What can hang from each mark
z666: z351 z379
z749: z379
z418: z425
z795: z379
z412: z418
z425: z421
z421: z795
z351: z412
z379: z369 z666 z795

Every row comes from one small tree of marks. The marks that hang from a mark follow it in brackets, in the order of their numbers. Every link used is in the known rows. Which tree was each row made from?
Known rows
z749{z379{z369 z666 z795}}: -.28 .06 -.24 .08 .16 -.21 .04 .13 .00 -.47 .17 -.13 .18 .16 -.08 .10
 .30 -.01 -.11 -.11 -.12 -.30
z421{z795{z379{z369 z666}}}: -.32 -.07 -.27 .11 .25 -.27 .32 .09 .24 -.23 .30 -.05 .08 .22 .03 .18
 .20 .10 -.05 .05 -.13 -.29
z418{z425{z421}}: -.20 -.10 -.17 .02 -.19 -.23 .00 -.16 .26 -.43 .26 .21 -.15 .19 .13 .05
 .20 .04 -.20 -.16 -.01 .02
z351{z412{z418{z425{z421}}}}: -.16 -.03 -.09 .02 -.16 -.22 .20 -.19 .16 -.26 .34 .25 -.09 .09 .12 .15
 .13 .17 -.15 -.14 -.03 .19
z379{z369 z666}: -.30 -.05 -.27 .12 .20 -.24 -.02 .06 .15 -.36 .26 -.03 .15 .19 .03 .12
 .28 .14 -.06 -.15 -.10 -.07
z425{z421{z795}}: -.20 .01 -.14 .10 -.09 -.15 .03 -.31 .17 -.30 .38 .19 -.21 .27 -.04 .15
 .13 -.19 -.15 -.08 .05 -.20
z749{z379{z795}}: -.22 .10 -.12 .00 -.22 -.13 -.10 .00 .06 -.35 .23 -.08 -.09 .18 .01 .07
 .27 -.17 -.08 -.14 -.05 -.12
z351{z412}: -.22 .00 -.06 .05 -.18 -.09 -.09 -.01 .09 -.27 .41 -.04 -.03 .11 .05 .12
 .19 .03 -.08 -.21 .01 .23
z749{z379{z369 z666{z351} z795}}: -.31 .06 -.29 .08 .18 -.22 -.16 .22 -.03 -.28 .31 -.11 .16 .22 -.09 .06
 .26 .11 -.16 -.23 -.16 -.46
z795{z379{z666{z351}}}: -.34 -.04 -.27 -.01 .09 -.35 -.13 .19 .15 -.03 .42 -.09 .05 .26 .09 .04
 .22 .27 -.08 -.21 -.15 -.16
z412{z418{z425{z421{z795}}}}: -.15 -.05 -.18 .08 -.09 -.21 .30 -.30 .30 -.19 .35 .38 -.23 .17 .07 .20
 .14 .03 -.08 -.03 -.06 -.09
z666{z351{z412} z379{z369}}: -.29 -.03 -.11 .15 -.09 -.14 -.30 .14 -.06 -.06 .20 .13 .00 .20 .13 .08
 .23 .27 -.23 -.34 -.02 -.22
z749{z379}: -.26 .05 -.15 -.01 -.19 -.23 -.06 -.07 .08 -.29 .25 -.09 -.17 .17 .13
 .06 .31 -.09 -.03 -.18 -.02 -.05
z425{z421{z795{z379}}}: -.23 .01 -.13 .03 -.11 -.26 .19 -.23 .23 -.21 .32 .14 -.22 .31 .07 .14
 .10 -.14 -.17 .02 .02 -.22
z795{z379{z369 z666}}: -.34 -.06 -.26 .05 .18 -.36 .13 .14 .22 -.28 .21 -.11 .13 .23 .14 .10
 .26 .18 -.08 -.04 -.13 -.13
z412{z418{z425}}: -.19 -.09 -.18 .03 -.17 -.22 .11 -.07 .33 -.13 .28 .20 -.14 .10 .21 .13
 .27 .18 .05 -.13 -.14 .19
z425{z421{z795{z379{z666}}}}: -.27 .00 -.23 .03 .13 -.31 .27 -.14 .15 -.30 .35 .07 -.04 .28 -.02 .14
 .11 -.03 -.15 .03 -.02 -.25
z379{z666{z351} z795}: -.27 .02 -.25 .07 .09 -.12 -.32 .19 .08 -.19 .46 .00 .14 .22 -.12 .07
 .20 .15 -.11 -.28 -.15 -.17
z418{z425{z421{z795{z379{z666}}}}}: -.24 -.11 -.26 .02 .11 -.31 .44 -.05 .26 -.38 .33 .11 -.05 .19 .05 .13
 .12 .11 -.18 .04 -.09 -.22

Write each row's tree
-.21 -.07 -.12 .06 -.19 -.18 -.10 .10 .04 .09 .24 .31 -.10 .07 .23 .10
 .22 .44 -.11 -.32 -.11 .02
z666{z351{z412{z418{z425}}} z379}
-.37 -.07 -.31 .05 .20 -.36 -.07 .24 .19 -.09 .34 -.08 .14 .29 .11 .06
 .24 .30 -.12 -.17 -.17 -.30
z795{z379{z369 z666{z351}}}
-.21 -.11 -.17 .01 -.16 -.26 .33 -.13 .34 -.31 .31 .16 -.22 .22 .15 .11
 .12 -.01 -.19 .05 -.05 -.20
z418{z425{z421{z795{z379}}}}
-.18 -.07 -.10 .03 -.20 -.15 .19 -.02 .22 -.16 .38 .12 -.06 .02 .16 .17
 .19 .24 .00 -.15 -.10 .30
z351{z412{z418{z425}}}
-.23 .00 -.12 .16 -.11 -.12 -.23 .06 .08 -.29 -.06 .20 .00 .23 .11 .10
 .30 .02 -.18 -.14 -.05 -.23
z666{z379{z369 z795}}
-.36 -.04 -.23 .06 .19 -.29 .03 .27 .07 -.12 .44 -.15 .23 .20 .07 .10
 .16 .35 -.18 -.19 -.13 -.19
z795{z379{z369 z666{z351{z412}}}}
-.19 -.06 -.17 .00 -.12 -.33 .46 -.21 .36 -.12 .27 .30 -.24 .21 .17 .18
 .13 .07 -.09 .08 -.09 -.13
z412{z418{z425{z421{z795{z379}}}}}
-.26 -.03 -.16 .08 .02 -.28 .25 -.18 .26 -.25 .22 .13 -.13 .33 .09 .16
 .13 -.09 -.21 .07 .00 -.36
z425{z421{z795{z379{z369}}}}
-.28 .01 -.20 .15 .18 -.07 -.19 .28 -.01 -.25 .47 -.07 .31 .15 -.16 .14
 .15 .24 -.21 -.26 -.13 -.20
z379{z369 z666{z351{z412}} z795}
-.20 -.04 -.14 .02 -.14 -.23 .00 -.10 .13 -.08 .48 .27 -.08 .15 .10 .12
 .10 .28 -.20 -.29 -.06 .02
z666{z351{z412{z418{z425{z421}}}}}
-.30 -.01 -.28 .14 .21 -.15 -.28 .23 .10 -.23 .37 .01 .23 .25 -.10 .09
 .22 .18 -.16 -.23 -.16 -.33
z379{z369 z666{z351} z795}
-.30 -.01 -.19 .06 .11 -.15 -.20 .15 -.03 -.15 .57 -.08 .14 .13 -.07 .09
 .15 .26 -.11 -.33 -.07 .01
z379{z666{z351{z412}}}
-.26 .01 -.16 .16 -.09 -.13 -.44 .16 .06 -.11 .07 .23 -.01 .28 .08 .05
 .28 .15 -.23 -.27 -.09 -.41
z666{z351 z379{z369 z795}}
-.29 -.04 -.23 .04 .12 -.24 .25 .03 .21 -.19 .37 -.06 -.01 .20 .02 .16
 .18 .05 .00 .02 -.10 -.15
z421{z795{z379{z666}}}
-.33 -.06 -.31 .12 .23 -.25 -.23 .15 .12 -.17 .41 -.01 .15 .24 -.01 .08
 .25 .26 -.11 -.29 -.13 -.27
z379{z369 z666{z351}}
-.26 -.01 -.23 .13 .18 -.14 -.08 .14 .14 -.43 .25 -.01 .23 .19 -.08 .13
 .25 .06 -.11 -.11 -.13 -.16
z379{z369 z666 z795}
-.23 .09 -.17 .07 .11 -.11 -.15 .16 -.01 -.02 .51 .07 .19 .12 -.13 .17
 .13 .27 -.05 -.26 -.16 .00
z379{z666{z351{z412{z418}}} z795}
-.25 .09 -.21 .01 .05 -.18 -.01 .09 -.02 -.43 .24 -.13 .08 .15 -.07 .08
 .27 -.05 -.06 -.14 -.10 -.14
z749{z379{z666 z795}}
-.31 .02 -.20 -.02 .11 -.33 .07 .16 .06 .13 .49 -.03 .11 .16 .09 .14 .14
 .39 -.02 -.20 -.15 .03
z795{z379{z666{z351{z412{z418}}}}}
